Each row comes from the steps of one path. Every step used is in the known rows, and no mark comes twice. Write the path behind each row, first mark first.
Known rows
metu -> viku -> sogub -> kaba: [ -5   9  25  15  -4  14 -35 -41  -1   6 -23  18 -34  -4 -13  44 -24 -48
  18   5 -24  14   8  17  32 -11 -28 -24 -12  22 -24  31  20 -24 -18  13
 -33 -46 -10  10 -10   8  16   5  -4   5   5 -25  21]
dofis -> kube -> sogub -> kaba -> metu: [ -3 -42   4   7 -16 -13 -20  -6  -6  14   2 -17 -18  -4 -44   5  -8 -10
  30  39   9  29  21  63  23   8 -27 -30 -27 -11   9   3  14  -2  -6 -32
   6  -9  20 -14 -29   9  20  29   9  26 -20  22 -10]
viku -> sogub: [ 17  11  -1  11 -27  18 -27 -11 -13   7 -14  25 -15 -11 -12  28  -5   0
  13  -3   6  10   1  19 -23  -9 -25  -9   1   2   4  -7  14   6 -15   3
  12 -24   4  11  -9  34  -8   1  12   0  18   0  11]
dofis -> kube -> sogub -> kaba: [ -5 -49  12  -3 -23 -11  -9  -3  -8  10  13 -18  -9   2 -29   1   2  -6
  37  30   6  14   7  64  29  11 -31 -23 -20 -10   6   9  18   0 -18 -20
   9 -10  17  -9 -22   1  17  19   5  17 -17  27 -16]
metu -> viku: [ -4   2   9   4   7   5   5 -33   7   2 -12   6 -13 -13   6  19 -11 -38
   1   3 -21   4   7   0  34   4 -12 -25   3  20 -30  25   7 -37  -5  -6
 -25  -9 -12  -9   0 -12   4   5   1  -8  -7 -26   5]
dofis -> kube -> sogub -> taba: [ 17 -51   0   5 -35   6  -8   9  -4  13  11  -9   3 -21 -30  -5   6   1
  35  28  25  14  -2  74  14  27 -29 -21 -21 -15   5   2   4   8 -21 -26
  27   4  38  -4 -31  24   6  17  14  13   0  28  18]
taba -> sogub -> kube -> dofis: [ 43  14 -27  10  17   0   0   5  -6  30   2 -10 -12  -3  -4 -11  -3  18
  -5  23  10   2  10   8  -4  -4 -41 -17  23  -8 -24  20  35 -22 -31 -39
  20  22  -1  -1   9 -11 -27   9  -4  17 -22  -3  16]
lefe -> sogub -> kaba -> metu -> sufon -> dofis: [-23  38  20 -13   6  10 -20  13   7   6 -27  32 -34  34 -27   2 -11 -46
   8  47  10  26  29  37  32 -18 -29 -38 -17  -7  10 -10  23 -35 -15   8
 -42 -45  13  12  -8  22  32  24 -25  29 -28  -1  41]
sufon -> metu: [  2  21 -23  -1  -2  15 -23  20   8 -11 -10   7   4  -6 -17  -1  -4  14
 -19  -9 -13   5 -23   1  -6 -11  -8 -15  -4 -24  -3   1   4 -17  -5   5
 -38 -18  22  -2  -8  22   9   8  -1 -14  -6   5  10]
metu -> lefe: [ 16   1  -4 -14   0   1 -20  10  16   0  25  -3  -7   5  -5 -30  -4 -23
 -12   6 -17 -26  -5  30 -16  -2  13  -3 -12  17 -39   1  -7   7   6  -1
  -4 -19 -14  -7  12  -6  -3   5   2  -9 -15  -3 -10]
sufon -> dofis -> kube -> sogub: [ 10 -36  -6 -13 -30  -3   0   6   6  -2  17 -11  13  -1  -8 -21  -6  17
  46  23  10  -2   8  50  42  13 -41 -35 -26 -23  -3 -35  18 -27  -7 -27
 -25   7  33   8 -13  35   4   5  -4   6 -16  37 -35]
sufon -> dofis -> kube -> sogub -> lefe: [ 15 -36 -10 -13 -29   0  -8   2  20  -3  22  -3  12  -2 -11 -33  -3  16
  46  22   6 -15  20  54  38  -6 -48 -28 -35 -16  -9 -45   8 -19  -7 -30
 -32  -2  18  21 -14  38   5  10  -7   5 -29  48 -32]
kaba -> sogub: [ 23   8   9  17  -2  16   3 -19  -5   5  -9  33 -15 -13  -8   8  -5   8
   1  -6   2 -12   5  16   7  -8 -21   7  19  25  19 -19  -9  -5 -16 -30
  16 -11  -5  -7   3 -11   0  -3 -14  10  -4  17  14]
kube -> sogub: [ 17  -5  -1  -2 -32   5 -13   5 -11   3  12   5   4 -16 -13   3  11  -3
  15  21   6  16  -9  19  -4  39 -32  -9  -5 -12   5  14  14   0  -5 -16
   6   7   9  -2 -11  16  20  10   4  14 -17  19   7]
lefe -> sogub: [-10  28  11 -23  -7  20   7  16  -8  10 -12  23 -19  10  -2 -19  12 -20
   2  28  17   6   3  32  -4  -2 -33  -2  15   4  -6 -11  16 -14 -16   1
  11 -17  -6   5   3  13  11  10 -17   1 -20  12  24]
metu -> viku -> sogub -> kube: [ 19   7   5  18  -4  27 -22 -60  -3  15 -19   2 -32 -27  -6  28 -20 -38
  12  15 -15  20  18  20  19 -26 -52 -38  13  17 -39  19  30 -25 -14 -17
 -16 -13   3   5   1  16 -11  10  11 -10   5 -36   7]
sogub -> lefe: [ 11  -6  -7   8   3  12 -12  -1  24   4  14  12   3  -4  -5 -24   8  -3
   0   1 -12 -22  24  16  -7 -35 -15  13 -17  18 -16  -9 -12   9   6   1
 -15 -15 -26  29  -1   7   2   7  -6  -4 -27  20   3]
metu -> lefe -> sogub -> kaba: [ -3  15  16 -32   6  12 -26  24  11   3  11   8 -34  33 -16 -36  -3 -52
  -7  33 -13 -13  -8  56   0 -10 -11  -5 -16  22 -40   4   7   3  -9  16
  -8 -50 -23   8  11  -4  25  16 -20   4 -30   9  13]
sufon -> metu -> viku: [ -6  23 -15   6   6  18 -21 -10  11  -7 -18  12  -7 -15 -15  16 -16 -15
 -18 -10 -28   6 -16   0  22  -7 -15 -34  -3  -6 -30  19   8 -43 -11   0
 -60 -23  13 -10  -4  13  14  13   3 -19 -13 -12  13]
lefe -> sogub -> kube: [  4  19   1 -21   8  25   7  -5 -13  20 -10 -10 -32   4  -6 -35   4 -22
  -1  40  15  18  11  36  -3 -32 -53 -14  21  -5 -22 -10  31 -14 -10 -17
   9  -3   0   8  12  13  -6  14 -17  -2 -22  -3  12]
metu -> sufon -> dofis: [  1  18   2  -5 -10  -2  13 -12  15 -15  -1  33  21   4   9   8   6  -9
  20   0   0  -7  17   7  35  -4 -17 -51  -8 -20  15 -13  18 -37 -26   5
 -48  -7  43   4  -3  13  -9   7  -8   5  -4 -21  12]
viku -> sogub -> lefe: [ 25   4  -5  17 -26  30 -39 -17  12   6  -2  30 -17 -13 -18  10   0  -1
  14   1  -2 -10  19  29 -25 -36 -42   0 -12  13 -13 -14   3  17  -9   1
   1 -37 -16  36  -9  39  -9   6   9  -5  -5  18  15]
sogub -> kaba -> metu: [-15   3  12  18  25 -14 -38   0   8   6 -19 -11 -31  24 -37  24 -26 -24
  -4  24 -10  33  22   5  18 -11  17  -8 -28   0  14  14  -4   4  15   7
 -30 -29  -2   7  -8  -2  32  14  -6  29  -3  -1  17]
dofis -> kube -> sogub: [  5 -45   0  -1 -34  -7   6  -5  -9  10  13 -12   0 -17 -19  -5  13   6
  34  23  15   8   9  61  16  12 -37 -25  -6 -10   2  -5  16  -5 -17 -34
  23  12  21 -20 -20   9  -2  18  14   6 -16  28 -24]
kaba -> metu: [ -6  14 -15  18   9  -5 -23  -1   7  14 -20   4 -19  -8 -32  15 -20  -9
 -14  18   5  29  31   1 -10  -6  10 -21  -8   0   4  -6 -13  -6  26 -17
  -6   1   1  -9  -7  14   4  16  15  11  -5  -6  11]
taba -> sogub: [ 23  16 -21   8   0   3  11   3   7  11  -3  20 -12   2 -12  13   2  13
 -12  15   8 -10  -4   1  -3  21 -16   3  34  -3   1  18  11  -1 -25 -20
  19  10  -9   0   0 -19 -12   0  -7  18  -8   7  22]
dofis -> kube: [ -6 -43  -2  -1  -7  -7  16  -6  -2   9   6 -12   2   1 -12 -10  -1   8
  21   7  10  -2  15  49  19 -14 -10 -19  -1   1  -3 -17   4  -6 -12 -22
  21   6  10 -15 -13  -2 -14   8  10  -4  -4   8 -27]

Which path is each row?
[ 32   0   4  23  -1  26  -7 -27  16   6   3  40 -11 -17 -10 -12   0   4
   0  -7  -6 -28  21  26   4 -40 -33  10   4  38   4 -29 -23  -1  -9 -30
   7 -21 -24  21   0  -7   3   3 -20   6 -26  35  17] => kaba -> sogub -> lefe
[ 28  -3 -11  -1  22  -3 -10   3 -13  25   6 -32   1 -10   8 -29  -3   5
  10   4   3  16  12  10   3 -33 -33 -22 -13 -12 -29   3  30 -26 -11 -22
  -2  17   5  -5  13  18 -21  12   7  -3 -14 -11  -7] => sogub -> kube -> dofis
[  0  27  -9  -6   6   9 -33  20  16  20  -7  16 -36   3 -36 -19 -14 -40
 -23  37   3  16  28  42 -20  -6  -1 -27 -10  15 -32 -13  -6  -8  21 -18
  -2 -23 -16  -8   8  17  10  27   4   4 -31   2  16] => kaba -> metu -> lefe -> sogub
[ 10  19 -12  -1   4  17 -43  30  21  18 -12  19 -40   2 -49 -16 -19 -45
 -22  40  10  21  18  55 -19  -3   2 -23 -26  15 -33  -6 -17  -3  16 -12
   3 -34  -2   1  -1  27  13  27   6  10 -14   5  46] => kaba -> metu -> lefe -> sogub -> taba
[ 17   1  11  21 -21  29 -29 -29   1  13 -27  27 -24 -26 -17  46 -19 -39
  18   2  -2  15  -3  27  21   7 -29 -22  -7  19 -22  29   5 -19 -23   7
 -15 -30  11  14 -13  29   4   3  12  -4  21 -20  50] => metu -> viku -> sogub -> taba
[  0 -38   4 -15 -22  -9 -14   6   7  -5  13 -16   4  15 -14 -19 -10   5
  47  25   2   4   4  51  52   7 -37 -28 -34 -24   1 -29  18 -22 -11 -17
 -42  -9  30  15 -17  29  16   8 -12  17 -17  38 -29] => sufon -> dofis -> kube -> sogub -> kaba
[  6  -8  13  -4 -17  -3 -27   4  -8  -2   6  -3 -11   2 -25  12   4 -17
  20  31  -8  22 -10  21  14  34 -25  -2 -24 -15  15  29  18   7  -7   4
 -18 -18  10   8 -12   7  42  14  -6  29 -17  20  12] => kube -> sogub -> kaba
[ 11  22   3 -21  12  18  -3  18 -21  28  -6  -3 -19   4   6 -39   7 -18
   9  32  21  18  11  35   0 -32 -59 -22   2  -4 -30 -11  39 -36 -22 -14
  10  -1  -5   2  14  23  -5  23 -11   1 -34   2  15] => lefe -> sogub -> kube -> dofis
[  3  18  -8  38   1  15 -46 -36  22  22 -25  29 -38 -28 -40  35 -28 -42
  -2  17 -13  25  51  17   3 -27 -25 -41 -14  27 -24   4  -6 -27  15 -18
 -25 -28 -18   8 -10  29   3  23  18   4 -11 -12  27] => kaba -> metu -> viku -> sogub -> lefe
[ 14  22 -13  36  11   7 -44 -28   0  37 -34  12 -36 -30 -30  34 -33 -35
   2  20  -4  45  43  17  10 -26 -36 -62 -15  14 -34   7  18 -44   4 -27
 -20 -11  -1 -13  -3  39  -8  27  25   4 -11 -27  20] => kaba -> metu -> viku -> sogub -> kube -> dofis
[ 11  10  -3  10  10  -6  -8  -1  10   6  -7  10 -26  26 -23  18  -9  -1
 -10  24   0  -5  -6   2  16  15  -7  10  14  -1   4  33  14   6 -27  -6
   4 -15  -8  16  -2 -32  11   2 -18  34  -7   9  29] => taba -> sogub -> kaba
[ 22   9   3  18  -2  17 -27 -42 -12  23 -15   4 -24 -29  -3  24 -18 -31
  20   6 -11  22  19  20  21 -28 -54 -47  -3  17 -50  17  34 -48 -24 -17
 -22 -16   0  -3   3  26 -13  15  15  -7  -4 -29   7] => metu -> viku -> sogub -> kube -> dofis
[ -6   2   9   7  23 -15 -54   9  20   5  -7  -9 -40  27 -41   4 -28 -43
 -12  28 -19  16  21  24   9 -15  26  -8 -37  11 -15  15  -8  10  20   7
 -31 -42 -14   3   0  -5  30  19  -1  22 -13  -2   9] => sogub -> kaba -> metu -> lefe
[-10   2 -12  17  -3 -13  -6 -10  21   5 -16  22  -3  -4 -30  20 -14 -13
  11  20   7  22  52  27  32 -15 -10 -68 -17 -17  13 -23   8 -38   1 -24
 -34  -1  39 -16 -15  20 -10  23  11  17 -11 -14   5] => kaba -> metu -> sufon -> dofis -> kube
[ 14  30 -21 -22  -7  36 -44  45  18  -5   1  19 -19   3 -34 -33  -2 -19
 -26  19  -6  -5 -36  55 -18  -5 -13 -19 -18 -13 -40  -1  -2 -12 -17   8
 -29 -49  22   6   0  34  19  23  -8 -18 -16  11  46] => sufon -> metu -> lefe -> sogub -> taba
[ 40   2   1  20  10  22   7 -43  -4  13 -11  -1 -23 -20 -16  -6 -11   3
  -2   9   0   5  13  21   5 -34 -43  -3  24  14   2 -20   8  -3 -11 -46
  21   3   2  -2  12  -9 -12   2 -15   3  -7   2   4] => kaba -> sogub -> kube
[  0 -33  -2  -4 -16  -9 -25   4  13   3   5 -15  -8   9 -31 -11 -19   2
  41  34   7  16  21  49  48   6 -30 -42 -40 -20   2 -31  13 -27   5 -26
 -41  -8  30  10 -16  37  18  17  -3  24 -19  36 -26] => sufon -> dofis -> kube -> sogub -> kaba -> metu
[  5  31 -17  14 -14  29 -38 -15   7  -3 -26  29 -20 -23 -21  34 -18 -15
 -10 -10 -24  13 -17   9   9 -12 -34 -39   0  -8 -28  15  19 -36 -21   0
 -52 -41  16  -2 -11  35   7  13  13 -21   3 -17  20] => sufon -> metu -> viku -> sogub
[  5  11  10 -16 -15  33  -9  35   1  11 -14  20 -21   8 -16 -17   7 -25
   7  30  32  10 -10  45   1  10 -27   1  -5  -3  -2  -2  -1  -4 -21  11
  10 -19  15  21 -10  29  21   9 -17   6  -4  15  68] => lefe -> sogub -> taba
[  3 -10   2  -3 -29  -7  21 -14  10 -10  12  23  21  -8  -1   7  12  -5
  40  14  10  -7  22  45  46   9 -40 -62 -13 -29  17 -14  29 -36 -38 -17
 -32   3  60  -9 -19  17 -10  18  -1  11 -14  -5  -1] => metu -> sufon -> dofis -> kube -> sogub
[ -1  22   9  29 -11   8 -50 -19  -4   7 -33  32 -35   5 -42  55 -20 -29
  13  21  -2  34  26  25  -3 -20 -20 -29 -19  -2  20  15  18   3 -16  13
 -15 -51  22   6 -17  28   8  17  11  25  14 -14  37] => viku -> sogub -> kaba -> metu -> sufon
[  0   2 -15  20 -16 -12  -8  -7  14   9  -8  23  -1 -16 -34  23 -11 -13
  21  31   7  29  48  38  27   5 -24 -74 -21 -26  19 -17  16 -37  -4 -34
 -29   3  48 -15 -21  31  -2  31  15  23 -18  -2  10] => kaba -> metu -> sufon -> dofis -> kube -> sogub
[  5  20   5 -34  -2  19 -17  23   7   8  16  18 -25  15  -8 -44   5 -42
  -9  23  -2 -17  -3  51 -13  -9 -19  -6  -1  20 -44  -9   4  -4  -8  -2
   7 -32 -19   0  15   2   7  18 -13  -8 -33   8   8] => metu -> lefe -> sogub
[-27  26  25  -8  16  14 -22  -2   0  18 -31  17 -52  22 -30   6 -16 -61
  -1  40  -2  32  24  33  30 -13 -25 -24  -7  16 -11  13  14 -32  -3   3
 -24 -42 -15   7  -5   0  41  28 -21  22 -29  -3  40] => lefe -> sogub -> kaba -> metu -> viku
[ 10  16 -10  39   8  16 -37 -48   6  26 -33   1 -46 -27 -39  38 -36 -41
  -5  30  -9  44  48  17   8 -25 -31 -50  -2  14 -27  11  13 -28  13 -30
 -19  -8   1  -6  -3  28  -7  21  21   5  -3 -33  18] => kaba -> metu -> viku -> sogub -> kube
[  0  34 -11 -27   4  26 -45  34  17  -7  -1  14 -27  20 -29 -33  -6 -30
 -26  15 -20  -4 -32  45  -3 -19 -16 -16 -15  -8 -36   7   9 -15 -11  12
 -45 -60   4   6   6  19  30  24 -17 -12 -29  11  16] => sufon -> metu -> lefe -> sogub -> kaba
[ 46   6   0  18  15  12  -4 -19 -13  24  -6   6 -11 -20  -2 -15  -9  10
   9   0   6  -2  17  23  12 -38 -47 -18   9  15  -8 -23  12 -28 -26 -47
  18   6  -2  -8  14   2 -15   7  -9   8 -17  10   2] => kaba -> sogub -> kube -> dofis
[-26  28  19  -9  13   8 -28  16  -2  14 -28  15 -41  28 -31  -3 -12 -43
  -2  44   6  33  20  31  10 -12 -20  -8 -13   7   4   1  14 -10  -3   6
 -13 -39 -10  12  -7  11  36  23 -18  23 -24  12  34] => lefe -> sogub -> kaba -> metu
[  1 -42   2   1 -16 -12 -32   2   1  16  16 -20 -23   2 -44  -7  -8 -23
  24  44  -1  17  19  78  19   7 -20 -30 -32  -2 -12   3  11   1  -1 -32
   5 -17  10 -17 -20   6  19  31  13  21 -23  22 -16] => dofis -> kube -> sogub -> kaba -> metu -> lefe
[ 10  13   4  20  -9   9 -68  -9   4  10 -17  16 -46  10 -45  28 -30 -33
   4  20 -14  21  12  41 -11 -20  -8 -15 -30   9  -9   8   5  13   0   8
  -9 -57  -7  14  -7  28  15  14  13  19   9   0  18] => viku -> sogub -> kaba -> metu -> lefe
[ -1  21  -5  34  -1  10 -40 -33   8  20 -36  23 -42 -26 -38  47 -31 -39
  -4  20  -7  39  38  13   6  -9 -19 -47  -6  20 -20   9   3 -29  13 -18
 -19 -18  -6  -6 -10  26   4  19  22   6   2 -23  22] => kaba -> metu -> viku -> sogub
[  2   0  13  15  -8  -4 -46 -13  -1   9  -9   1 -29  -8 -40  30 -17 -42
  11  41 -15  42  14  21  24  32 -24 -27 -29  -1   0  40  14 -16   9 -11
 -30 -21   6  -3 -14  13  47  24   5  36 -23   3  24] => kube -> sogub -> kaba -> metu -> viku
[ 20  28 -23  15   1  27 -46 -11  -4  10 -22  11 -19 -27 -16  20 -18 -11
  -2  -8 -21  21 -11  15  12 -32 -53 -56 -10 -14 -43  16  34 -54 -28  -9
 -52 -29  20  -5  -3  45  -3  22  14 -21  -9 -17  14] => sufon -> metu -> viku -> sogub -> kube -> dofis
[  7  25 -16  -6  15  15 -36   3  16  24  -5  -6 -44  -1 -41 -28 -17 -45
 -24  50   1  27  33  51 -21 -26 -16 -30  -6  11 -41 -11   4  -8  20 -28
   0 -16 -13  -9  12  19   1  31   5   2 -29  -8  13] => kaba -> metu -> lefe -> sogub -> kube
